Each row was made from one path, in order. Every step used is in the known rows, and no mark comes twice. Write each row's path.
In the rows, 128 means zero.
Known rows
p c k z h d r: [149 128  82 121 155 122 168 119 135 104 105 140 132  77 134 147 143 101
  90  87  97 163 140 158 158 139 114 106 116 125 124 113 125 159 109 170
 171 164  86 113 121  97  63 127  71 145 138 168]
k z h: [131 120 104 118 131 156 160 127 148 140 150 137 120 131 126 142 110 113
 126 120 119 150 145 106 142 126 118 140 121 115 123  93 126 124 106 137
 149 178 108 114 135 129  83 121 120 111 116 108]
g c p: [108 122 125 169 162 106 136 146 124 129 144 134 144 119 137 160 187 147
 119 127 111  80 129 221 109 120 139 120 129 108 120  94 132 122 132 120
 120 159 123  98 115 131 151 141  43 130 103 129]
r m p c k z h: [130  98  69  97 176 140 159 138 135 132 155 122 145 104 164 165 197 106
 105  82  86 180 135 168 168 135 135 127 119 100 122  56 134 152  96 151
 167 143 124 110 115 126  71 135  30 138  90 147]
z h d r m: [151 127 104  90 122 135 144 142 141 104 136 126 124  90 109 160  83 130
  99 158 123 136 134  85 158 147 120 125 129 107 124 133 114 143  86 168
 166 153  96 163 131 114 128 123 174 135 129 124]
y m r d: [112 138 135 135 132 137 116 140 125 121 144 129 125 156 117 104  97 137
 171 148 132 144 132 108  74 114 121 143 142 145 128 134 134 110 123 105
 116 122 146 156 131 117 136 121 145 134 127  82]
m r d h z: [147 144 132 183 101 143 153 114 120 111 149 133 119 123  98  90 107 134
 174 133 128  96 143  97  86 112 115 118 130 147 127 162 124 130 127 122
 128 163 112 160 143 105 125 119 181 116 162 118]
c p m l q w: [ 95 123 175 137 121 103  88 122 102 163  82 131 128 139 142  99 163 113
 106 122 145 123 108 175 147 158 133 143 122 128 144 144 123 124 184 144
  84  50 150  69 117 159 183 147 119 118 120 149]
m p c: [124 117 137 132 160 125 125 136 128 146 140 128 144 124 139 148 177 153
 122 131 115 114 126 170 127 122 142 139 134 121 121  97 135 140 100 118
 128 122 125 146 114 133 147 133  55 136 105 137]
g m p c: [120 113 121 147 138 111 113 109 112 155 148 121 147 127 143 150 168 150
 117 158 109 107 125 182 134 136 151 135 136 116 122 107 121 148 100 124
 126 111 147 140 114 140 187 135  74 133 107 139]
l m p c: [138 117 113 120 140 110 109 136 133 140 126 121 147 131 158 152 183 145
 114 137 134 102 115 157 143 127 147 140 130 130 120 111 138 149 119 109
 128 108 143 142 113 139 132 134  65 136 108 146]
r m l q: [116 122 152  86 133 134 110 160 136 145 132 142 125 142 134 120 130 126
 110 112 147 158 126 125 154 139 140 177 123 114 134 104 133  80 129 142
 123  87 124 110 129 149 147 130 142 121 104 133]
m p c k: [127 117 124 128 180 116 134 127 118 133 129 131 150 124 151 157 196 148
 118  90  95 133 128 193 130 116 143 128 131 121 123  82 138 132 113 123
 131 131 123 119 112 133 131 138  13 147 109 156]
c k z: [133 128 114 113 160 135 159 123 136 129 132 138 129 139 140 145 129 128
 132  77 105 160 137 158 128 103 121 128 122 111 124  78 130  99 117 122
 140 178 121  88 132 132  85 128  64 128 118 126]
y m r d h: [128 140 143 162 122 128 125 136 123 116 140 121 125 143 107 106 105 140
 171 147 131 125 139  89  76 122 116 142 143 162 128 157 131 130 124 122
 114 132 133 160 132 113 134 121 162 128 148 102]
g c: [124 123 131 147 152 119 136 133 129 145 143 143 135 127 125 162 152 154
 123 111 116 100 128 187 111 119 142 130 132 110 122  90 138 108 120 118
 127 149 116 116 123 130 141 128  80 131 108 118]
l q w m r d: [102 139 163 114 114 143  93 126 129 131 105 109 118 134 136  90 141 108
 153 122 167 135  99 104  96 119 128  99 130 135 145 158 149 112 178 103
 101  37 157 118 132 123 117 125 174 133 143 104]
y m p c: [105 111 137 122 157 106 109 159 129 149 142 121 147 142 147 162 177 152
 119 135 120 139 125 159 130 131 138 158 135 145 122 101 133 152 120 117
 123 106 147 152 108 141 137 134  60 139 103 121]
y m l q w: [ 91 121 179 102 121 116  85 164 128 170  94 135 122 161 140 117 138 114
 111 106 159 169 112 112 150 150 129 179 122 161 145 137 137 107 180 132
  84  41 139  87 120 161 127 132 146 126 126 112]
z h d r: [149 132 121 117 120 129 146 127 137 108 116 134 122 100 104 147  82 131
 104 151 126 124 140  80 149 141 118 127 129 130 124 148 115 146 100 160
 155 166  86 154 129 110 126 121 161 132 144 132]
p m r d h z k: [152 141 102 196  80 115 151  83 101 132 148 124 114 127 107  81  96 128
 180 124 114 104 138 143 106 113 120 106 124 145 128 171 112 155 148 117
 131 170 162 148 155 110 141 121 215 111 164 120]
z h d r m l q: [136 122 129  80 116 130 120 154 138 114 103 136 120  99 120 119 101 104
  81 127 149 169 135  70 188 167 127 163 120 130 135 145 119 125 114 189
 150  93  89 134 126 119 127 124 184 132 131 158]
q l m p: [ 99 114 128  87 127 124  99 143 138 132 113 108 139 158 160 157 148 126
 113 139 149 124 128  91 157 121 142 129 126 141 126 134 137 127 131 114
 104  99 139 109 117 151 123 127 108 130 119 156]
l m: [147 132 121 110 118 119 119 135 139 133 132 130 130 149 137 149 119 146
 126 146 145 102 121 118 132 118 134 142 128 123 122 119 131 111 131 106
 123 147 138 132 132 146 128 128 125 124 118 117]
c k z h d r: [151 127  91 106 143 129 169 117 142 100 103 133 124  95 126 144  98 106
 101  96 105 170 146 103 162 131 111 115 119 128 125 121 117 144 106 171
 170 192  85 112 128 102  65 123 108 137 144 155]
c k z h d: [130 122 100 126 144 156 167 120 139 113 130 135 123 121 127 155 120 107
 101  84 102 170 151 110 160 124 112 120 115 123 125  98 120 138 111 148
 155 195  93 103 130 122  61 125  95 131 127 130]
q w m: [125 128 157 101 127 121 110 141 142 139 125 127 126 140 134 149 127 128
 128 138 138 127  94 126 126 124 131  95 128 121 133 126 138 119 171  99
 111  95 156 116 131 153 116 133 147 126 125  98]
w m l q: [108 123 173  95 129 106  96 156 145 133 115 142 127 156 141 110 129 115
 110 110 155 161 114 109 154 135 139 144 122 144 134 122 137  89 179 121
 114  88 145 111 128 150 119 130 140 122 121 149]
c k z h: [134 119  94 116 153 147 171 118 139 129 140 139 125 128 139 150 127 107
 121  82 103 170 148 127 146 120 120 131 117 115 125  77 128 116 118 140
 150 195 108  91 133 129  66 125  78 122 119 127]
q w m r d h z: [141 139 144 161  89 130 128 125 129 115 133 120 116 119 114  93 122 107
 168 136 140 108 107  87  97 124 116  72 126 155 137 183 133 147 185 106
 113 101 149 146 140 119  94 125 208 121 171 107]
q l m r: [100 133 118 104 118 154 102 131 133 116 131 113 126 159 143 123 120 110
 130 129 152 122 128 118 113 119 134 124 128 121 130 137 144  95 142  83
 104  96 145 103 131 140 121 121 137 128 126 123]
r d h z: [152 139 138 172 100 117 160 122 125 124 137 146 122 124 102 124 112 146
 158 139 127  83 144  94 114 112 115 118 125 157 124 160 118 140 128 151
 125 172 102 156 140 117 122 123 169 114 161 135]

Write each row's path
[136 140 129 212  98 111 139  95  94 109 141 116 128 121 108  82 130 129
 165 159 121  72 140 147  85 129 115 100 132 138 126 173 109 160 149 132
 120 158 145 150 134 112 169 136 152 112 154 138]
c p m r d h z
[150 132 141 161 104 123 157 129 130 133 152 136 124 128 109 145 120 148
 134 127 122  88 142 112 129 120 118 132 122 140 122 135 117 132 136 129
 131 180 110 147 139 135 120 125 156 109 151 127]
d h z
[151 123  87  78 123 147 158 141 155 107 135 124 120  85 120 154  84 109
  99 141 122 163 137  86 168 144 113 125 121 106 123 122 114 148  82 173
 179 164  99 145 132 105  87 121 165 129 126 127]
k z h d r m
[118 129 140 153 135 106 123 113 106 135 134 125 136 140 127 139 135 151
 125 162 115  90 128 185 115 128 130 122 133 106 122 115 114 131 134 126
 119 150 153 122 124 148 190 144  91 117 109 128]
c p m
[146 112 106  86 130 133 135 145 141 107 132 110 133  88 122 161 109 132
  96 162 120 143 133  61 174 148 131 132 133 117 123 132 113 165  74 172
 168 143  99 177 120 113 133 126 150 140 123 140]
z h d r m p
[116 141 130 175 131 125 117  99  97 115 135 121 131 136 118  86 121 138
 166 166 122  99 128 172  70 123 125 108 142 111 127 141 121 128 126 117
 114 131 156 136 127 117 194 137 114 127 121 119]
c p m r d
[134 126 156 126 127 109 111 111 113 151 120 156 126 157 114 102  89 140
 126 134 119 141 122 144 132 146 136 156 134 123 129 117 117 103 133 132
 116 123 140 122 130 150 182 131 136 120 111 137]
p m l
[102 141 115 116 114 145 105 127 128 109 116 122 124 153 137 103 114 109
 156 144 154 121 130 100  96 111 130 107 131 138 132 161 145 102 135 104
  97  86 142 113 130 121 124 120 153 133 137 133]
q l m r d
[110  99  87 116 173 115 142 146 134 142 137 120 146 127 167 163 193 104
 106  81  92 193 141 152 160 137 128 146 120 146 123  76 134 167 128 140
 150 143 135 109 110 130  57 133  23 140 105 141]
y m p c k z h
[103 127 175  98 119 122  97 141 138 152 108 110 124 138 146 144 151 121
 113 118 162 127  98 117 142 125 133 109 121 129 140 133 143 115 189 111
 103  58 155 105 128 154 113 132 150 124 131 110]
l q w m
[147 144 144 175 112 125 128  79 101 124 128 123 122 130  96  87  94 146
 170 148 124  98 133 116  75 128 125 117 145 130 129 162 122 134 116 130
 118 136 136 157 138 112 181 121 170 121 145 126]
p m r d h
[132 142 139 153 122 136 117  83 102 130 129 129 123 144 105  85  87 144
 168 150 127 118 125 136  73 119 129 121 145 113 129 140 125 115 113 115
 121 122 149 149 135 116 185 123 155 127 126 107]
p m r d
[145 141 142 119 128 120 136 130 138 107 108 135 124 107 107 141  85 152
 113 152 128 114 129 109 132 126 120 124 133 126 124 147 117 128  97 143
 144 155  97 153 129 114 145 124 147 137 144 134]
h d r
[167 142  74 172  74 120 148 114 127 115 146 123 115 132 129  90 114 113
 178 123 139  95 134 113 120 105 121 110 116 161 125 178 124 149 157  99
 131 171 157 141 156 109  90 118 206 116 169 121]
l m r d h z k
[142 121 116  94 150 114 125 148 134 113 122 116 145  77 133 163 154 149
  96 152 115 126 117 152 153 141 136 122 135 111 122 126 123 164  74 154
 159 104 114 174 111 110 151 133 101 153 116 155]
h d r m p c
[132 138  98 177  91 119 148 136 124 124 161 124 117 140 118 100 106 121
 182 121 123 129 145 117 105 108 113 127 122 178 127 166 121 152 158 107
 126 169 161 152 152 111  94 120 203 118 165  95]
y m r d h z k
[152 136 125  88 129 123 135 147 139 104 125 127 127  99 111 156  87 150
 108 160 125 125 123 116 141 131 124 124 133 103 124 132 116 126  86 150
 156 139 108 163 129 117 148 127 159 140 128 125]
h d r m
[128 127 130 132 121 156 145 131 136 121 142 135 121 128 104 157 102 133
 103 140 123 122 146  85 147 133 121 131 126 125 124 123 117 141 104 140
 141 170  91 145 132 130 120 124 147 124 126 111]
z h d
[109 125 184 113 111 114  87 108 106 179  79 136 120 149 130  99 127 120
 110 107 152 141 106 139 149 155 136 154 124 130 145 141 127 110 171 140
  89  41 142  84 124 159 174 133 158 120 125 136]
p m l q w
[113 135 134 167 136 131 116 103 102 122 148 111 133 140 124 105 132 137
 140 152 119 100 126 190  86 129 131 123 138  95 126 117 118 121 134  95
 122 142 163 127 127 136 193 139  99 121 111 111]
c p m r
[113 127 169 112 132 131 113 143 133 149 113 149 123 150 128 105 127 128
 116 106 148 146 132 120 145 133 135 178 123 137 135 117 134  83 140 136
 110  99 113 104 128 145 143 126 126 120 120 143]
m l q
[154 138 106 173  91 111 171 124 127 133 145 146 116 123 114 120 110 138
 169 123 117  95 146 125 132 100 116 109 115 162 124 160 117 148 136 140
 128 193 128 140 154 115 102 122 190 112 164 128]
r d h z k
[117 113 159 101 135 121 102 142 142 143 122 110 135 138 147 151 149 131
 126 138 135 139  93 104 143 126 141 102 132 132 133 125 136 140 157 103
 114  88 159 127 118 152 121 135 123 132 121 115]
q w m p
[108 126 178 108 123 133 101 140 129 167  90 144 118 142 131 106 137 116
 116 100 154 145 114 124 147 142 133 163 121 136 144 133 138  94 161 132
  90  52 116  79 124 153 138 130 145 122 129 127]
m l q w
[100 132 167 110 119 151  91 133 134 136 122  99 121 140 140 111 147 108
 127 109 164 140  97 120 112 124 134 110 127 119 143 133 148 106 186  79
 107  48 163 109 130 142 114 128 157 126 132  91]
l q w m r
[127 123 111 130 123 167 159 126 148 125 141 133 117 122 114 150 101 113
 104 122 120 152 149  86 157 131 112 132 118 123 124 111 116 146  99 144
 153 180  94 128 133 121  77 122 136 119 124 111]
k z h d
[118 143 122 137 104 137 114 120 128 102 110 115 124 140 128 105 119 112
 156 142 154  99 138  79  99 122 122 106 131 154 132 184 141 120 138 122
  96  97 127 120 134 118 120 116 169 126 157 149]
q l m r d h
[125 113 106 122 182 126 149 125 133 138 127 129 146 118 162 149 195 127
 118  75  92 159 131 193 139 113 135 125 124 118 122  70 138 136 106 127
 144 143 123 101 112 126  88 134   4 141 107 158]
m p c k z
[142 143 111 129 114 142 116 118 128 112 130 128 124 145 127  96 107 131
 167 150 149 110 121 106  87 111 130 126 137 130 127 145 140 108 121  96
 121 126 141 146 133 116 135 121 149 132 131 109]
l m r d
[126 129 159  70 115 123 100 154 134 134  76 129 118 101 125 118 113 112
  90 122 159 156 103 106 173 160 129 148 122 126 145 160 126 119 135 171
 122  37 105 108 121 130 142 130 187 140 138 146]
h d r m l q w
[152 123 112  87 123 128 134 155 141 105 123 152 121  97 108 124  74 111
  97 149 121 168 131  83 175 167 125 145 127 123 129 140 114 128  99 179
 158 133  92 148 127 117 129 125 179 136 125 148]
z h d r m l
[ 97 114 117 103 138 117  98 143 134 137 113 113 147 137 167 159 192 123
 104 132 139 112 124 147 152 128 147 120 124 139 125 126 143 142 134 115
 106  71 141 108 109 144 122 131  69 138 113 170]
q l m p c
[126 122  89 134 157 145 167 121 132 118 130 141 131 105 135 157 162 103
  90  76  95 159 146 166 156 133 117 110 113 121 124  90 126 155 113 149
 157 168  93 105 124 116  58 130  57 138 121 144]
p c k z h d
[129 144 133 144 134 155 133 116 122 116 142 136 122 137 108  91 100 140
 174 141 131 122 133 121  70 105 125 126 141 121 128 131 136  99 101 106
 123 135 124 148 134 109 148 121 141 131 130 100]
m r d
[126 135 141 145 127 144 116  90 106 138 147 120 126 148 111 105  97 144
 143 137 123 121 124 155  89 126 135 136 141  96 127 114 124 109 120  94
 128 131 154 142 134 134 183 126 139 121 116  99]
p m r
[141 136 113 121 119 147 113 124 133 120 143 117 127 149 132 115 115 132
 142 138 147 115 120 123 103 118 134 140 134 113 125 120 137 102 128  74
 128 133 147 136 135 134 132 124 132 126 121 100]
l m r
[108 120 127 174 149  89 123 113 101 142 132 125 145 124 134 154 177 151
 114 135 107  78 123 237 111 134 143 116 132 104 121 101 124 137 142 128
 119 148 148 102 114 138 188 145  58 127 100 139]
g c p m
[163 145 119 152 105 130 125 114 127 107 127 122 124 133 117  97 113 133
 166 151 149  91 128  86  90 120 124 125 138 147 127 168 136 127 124 113
 118 137 128 151 136 111 131 118 165 125 150 125]
l m r d h
